What can hang from each mark:
sepiliz: bedeg feneza
buroz: mobapat
mobapat: buroz feneza
gifo: bedeg logol
bedeg: gedun gifo sepiliz
feneza: mobapat sepiliz

Every row comes from one small tree of marks. Brackets hold a mark, then the marks that hang from it, in alphabetical order. Every link used is in the known rows. Which tree was each row made from?
Known rows:
{feneza sepiliz}: [-1.13  0.35 -0.13 -2.26  1.72  1.50 -0.89  0.68 -2.88 -1.66  0.89  1.39
 -1.17  0.76  0.15 -0.76  3.02]
{mobapat buroz {feneza {sepiliz bedeg}}}: [-4.06  1.38 -1.13 -1.76 -0.76  0.13  0.74 -2.12 -5.55 -2.22 -1.23  1.41
 -3.24 -0.67  0.49  1.60  2.32]
{buroz {mobapat {feneza {sepiliz {bedeg gedun gifo}}}}}: [ 1.17  0.31  1.05 -0.69  0.35 -1.43  1.25 -3.14 -3.88  0.45 -0.50  2.10
 -1.08 -0.37  1.30 -0.23  4.05]
{sepiliz {bedeg {gifo logol}} {feneza mobapat}}: [ 4.57  3.55 -3.54  1.35  4.13 -1.33  4.11 -2.70  0.34 -2.19 -1.91  5.92
 -4.76  0.49 -0.39 -4.56 -1.74]
{sepiliz {bedeg gifo}}: [ 3.26  1.30 -1.72  0.83  0.02 -1.19  2.01 -0.98  0.30 -0.56 -2.06  3.46
 -2.76  0.93  0.95 -3.35 -1.80]
{mobapat buroz}: [-1.67  0.52  1.11 -0.32 -0.59 -0.92 -0.76 -1.51 -2.14 -1.49 -0.38  0.62
 -1.89 -0.04 -0.53 -0.31  0.81]
{buroz {mobapat {feneza {sepiliz {bedeg gedun {gifo logol}}}}}}: [ 2.01  0.93  0.50 -1.26  0.40 -0.59  1.00 -4.04 -3.40 -0.70  0.09  1.91
 -1.80 -0.63  0.89 -1.27  4.04]
{gifo {bedeg gedun}}: [ 0.27 -0.70  0.46 -0.73  0.48  0.92 -2.61 -0.43 -1.46  0.02  0.11  2.74
 -0.30  0.14 -1.97  0.30  3.79]
{mobapat buroz {feneza {sepiliz {bedeg gedun}}}}: [-3.78  1.27 -1.13 -1.72 -0.14  0.02  0.83 -1.87 -5.72 -1.41 -1.53  2.17
 -2.74 -0.06 -0.01  2.26  3.05]
{mobapat buroz {feneza sepiliz}}: [-4.60  0.71  0.53 -2.62 -0.86  0.12 -0.51 -1.84 -5.99 -1.91 -0.80  0.53
 -2.21 -1.22  0.43  1.97  3.68]
{bedeg gifo sepiliz}: [ 3.59  0.87  0.17 -2.58  0.35  0.60  1.28 -0.57 -0.59  2.04 -2.49  1.62
 -1.21  0.28  0.27 -1.77  2.50]
{gifo {bedeg sepiliz} logol}: [ 1.85  1.21 -1.26 -3.16 -0.14  4.14 -2.81 -2.56 -0.57 -1.78  0.99  0.54
 -2.49 -0.88 -2.33 -1.70  4.53]
{buroz {mobapat feneza}}: [ 0.26 -1.06  3.14 -0.40 -1.77 -1.66 -0.78 -4.17 -3.36  0.37  0.64  0.51
 -0.36 -0.78 -0.03 -0.95  2.93]
{gifo {bedeg gedun sepiliz} logol}: [ 2.24  0.96 -1.25 -3.25  0.85  4.18 -2.54 -2.22 -0.80 -0.52  0.65  1.72
 -1.72  0.00 -3.20 -0.66  5.63]
{sepiliz feneza}: [-0.03  0.83 -0.53  0.32  1.49 -1.00  0.57 -0.72 -1.95 -0.10 -0.08  2.75
 -1.62  1.69 -1.93 -2.65 -0.85]
{feneza {mobapat buroz} {sepiliz bedeg}}: [-1.21  2.39 -1.76 -0.62  4.49  0.41  1.86 -1.18 -2.86 -3.64 -0.54  3.40
 -3.86 -0.49  0.57  1.01  3.27]
{feneza {sepiliz bedeg}}: [-0.55  1.28 -2.35 -1.09  1.85  1.39  0.59  0.36 -2.38 -2.09  0.33  2.43
 -2.54  1.42  0.30 -1.31  1.49]

Write each row's tree:
[ 2.50  1.78 -1.85 -0.86  5.73  0.38  2.74 -0.09 -1.52 -1.57 -1.49  5.53
 -2.59  0.35  0.88 -0.07  3.71] -> {feneza mobapat {sepiliz {bedeg gedun gifo}}}
[ 1.94  1.07 -0.70 -1.60  4.67  0.92  2.07 -0.88 -2.18  2.95 -1.51  4.39
 -0.90  2.28 -3.73  0.56  4.15] -> {bedeg gedun {sepiliz {feneza mobapat}}}
[ 0.26  2.77 -2.72  2.13  3.66 -1.95  3.39 -2.35 -1.68 -1.81 -1.54  4.92
 -4.25  0.94 -1.50 -1.44 -1.36] -> {sepiliz bedeg {feneza {mobapat buroz}}}
[ 5.29  1.71 -0.66 -3.33  1.56  2.03  1.32 -1.53 -0.08  1.94 -1.91  2.60
 -1.47  1.08 -1.21 -2.00  3.86] -> {bedeg gedun {gifo logol} sepiliz}
[ 3.59  3.99 -3.38  1.49  4.83 -1.94  4.66 -2.87 -0.59 -1.58 -2.55  6.25
 -4.62  0.76 -1.09 -2.48 -0.47] -> {sepiliz {bedeg gedun {gifo logol}} {feneza {mobapat buroz}}}
[ 0.86  1.57 -0.61 -1.42  4.41  0.45  2.14 -1.28 -2.72  2.48 -1.76  3.88
 -1.42  1.84 -3.46  1.42  4.36] -> {bedeg gedun {sepiliz {feneza {mobapat buroz}}}}
[-2.52  1.68 -1.13 -1.72 -0.05 -0.60  1.68 -1.74 -5.24 -1.16 -2.46  2.47
 -2.86 -0.62  1.07  1.73  2.92] -> {mobapat buroz {feneza {sepiliz {bedeg gedun gifo}}}}
[-0.72 -0.51  2.44 -1.42 -0.46 -0.69 -0.65 -3.21 -4.53 -0.38  1.02  0.34
 -0.59 -0.92  0.61 -0.15  4.53] -> {buroz {mobapat {feneza sepiliz}}}
[ 1.68  2.17 -2.75  1.91  3.96 -1.37  3.16 -1.76 -0.96 -1.25 -1.09  5.54
 -3.61  1.58 -1.86 -2.55 -1.57] -> {sepiliz bedeg {feneza mobapat}}
[ 0.10  0.77 -1.15 -1.63  0.85  1.69 -1.22 -0.79 -2.29  0.65 -0.39  1.87
 -1.40  0.02 -2.38 -0.19  3.74] -> {gifo {bedeg {sepiliz feneza}}}
[ 2.88  2.65 -2.45 -1.39  4.97  1.20  2.31 -1.32 -0.84 -3.68 -0.68  4.42
 -3.92 -0.62  1.26 -1.97  2.92] -> {feneza mobapat {sepiliz {bedeg {gifo logol}}}}
[ 1.50  3.29 -2.29 -1.10  5.52  0.45  2.86 -1.65 -1.97 -3.38 -1.39  4.51
 -4.14 -0.65  0.97  0.27  3.92] -> {feneza {mobapat buroz} {sepiliz {bedeg gedun {gifo logol}}}}
[-2.05  2.38 -1.72 -2.27 -0.59  0.27  1.23 -2.87 -4.60 -3.09 -1.64  1.53
 -4.08 -1.42  1.32  0.10  2.27] -> {mobapat buroz {feneza {sepiliz {bedeg {gifo logol}}}}}
[ 3.24  2.30 -0.62 -1.50  4.60 -0.89  3.80 -1.10 -1.87  2.98 -3.68  4.66
 -1.52  0.82 -1.33  0.48  4.14] -> {bedeg gedun gifo {sepiliz {feneza {mobapat buroz}}}}
[ 3.25  2.51 -2.43 -1.32  5.76  1.23  2.54 -1.00 -1.02 -2.67 -0.92  5.22
 -3.40  0.14  0.59 -1.06  3.69] -> {feneza mobapat {sepiliz {bedeg gedun {gifo logol}}}}
[ 1.48  2.00 -2.26 -2.65  0.97  3.39 -1.71 -2.56 -1.20 -1.50  0.84  1.37
 -2.87 -0.42 -2.96 -2.16  3.82] -> {gifo {bedeg {sepiliz feneza}} logol}
[-1.77  2.25 -1.62 -2.25  0.01  0.32  1.45 -2.69 -4.73 -2.28 -1.86  2.22
 -3.64 -0.81  0.73  0.79  2.95] -> {mobapat buroz {feneza {sepiliz {bedeg gedun {gifo logol}}}}}
[ 0.78 -0.31 -0.12 -2.18  0.72  2.44 -2.04 -0.50 -1.82  1.68 -0.55  2.20
 -0.26  0.43 -2.51  1.28  5.70] -> {gifo {bedeg gedun sepiliz}}
[ 4.12  3.14 -3.85  1.08  2.76 -1.14  3.69 -1.73 -0.28 -0.28 -2.08  5.56
 -3.63  2.29 -1.39 -4.18 -1.98] -> {sepiliz {bedeg gedun {gifo logol}} feneza}
[ 1.30  1.00 -1.05 -1.75  2.74  1.11  1.43 -0.30 -2.44  3.47 -1.24  3.32
 -0.55  3.03 -3.63 -0.01  3.12] -> {bedeg gedun {sepiliz feneza}}
[ 2.47  1.95 -1.92 -2.50  3.45  3.35 -0.95 -2.62 -1.20 -0.68  0.29  3.37
 -2.46 -0.12 -3.88 -0.65  5.65] -> {gifo {bedeg gedun {sepiliz {feneza mobapat}}} logol}
[ 5.00  3.35 -3.49  1.38  5.15 -1.28  4.45 -2.39  0.06 -0.97 -2.32  6.91
 -4.02  1.38 -1.39 -3.44 -0.68] -> {sepiliz {bedeg gedun {gifo logol}} {feneza mobapat}}
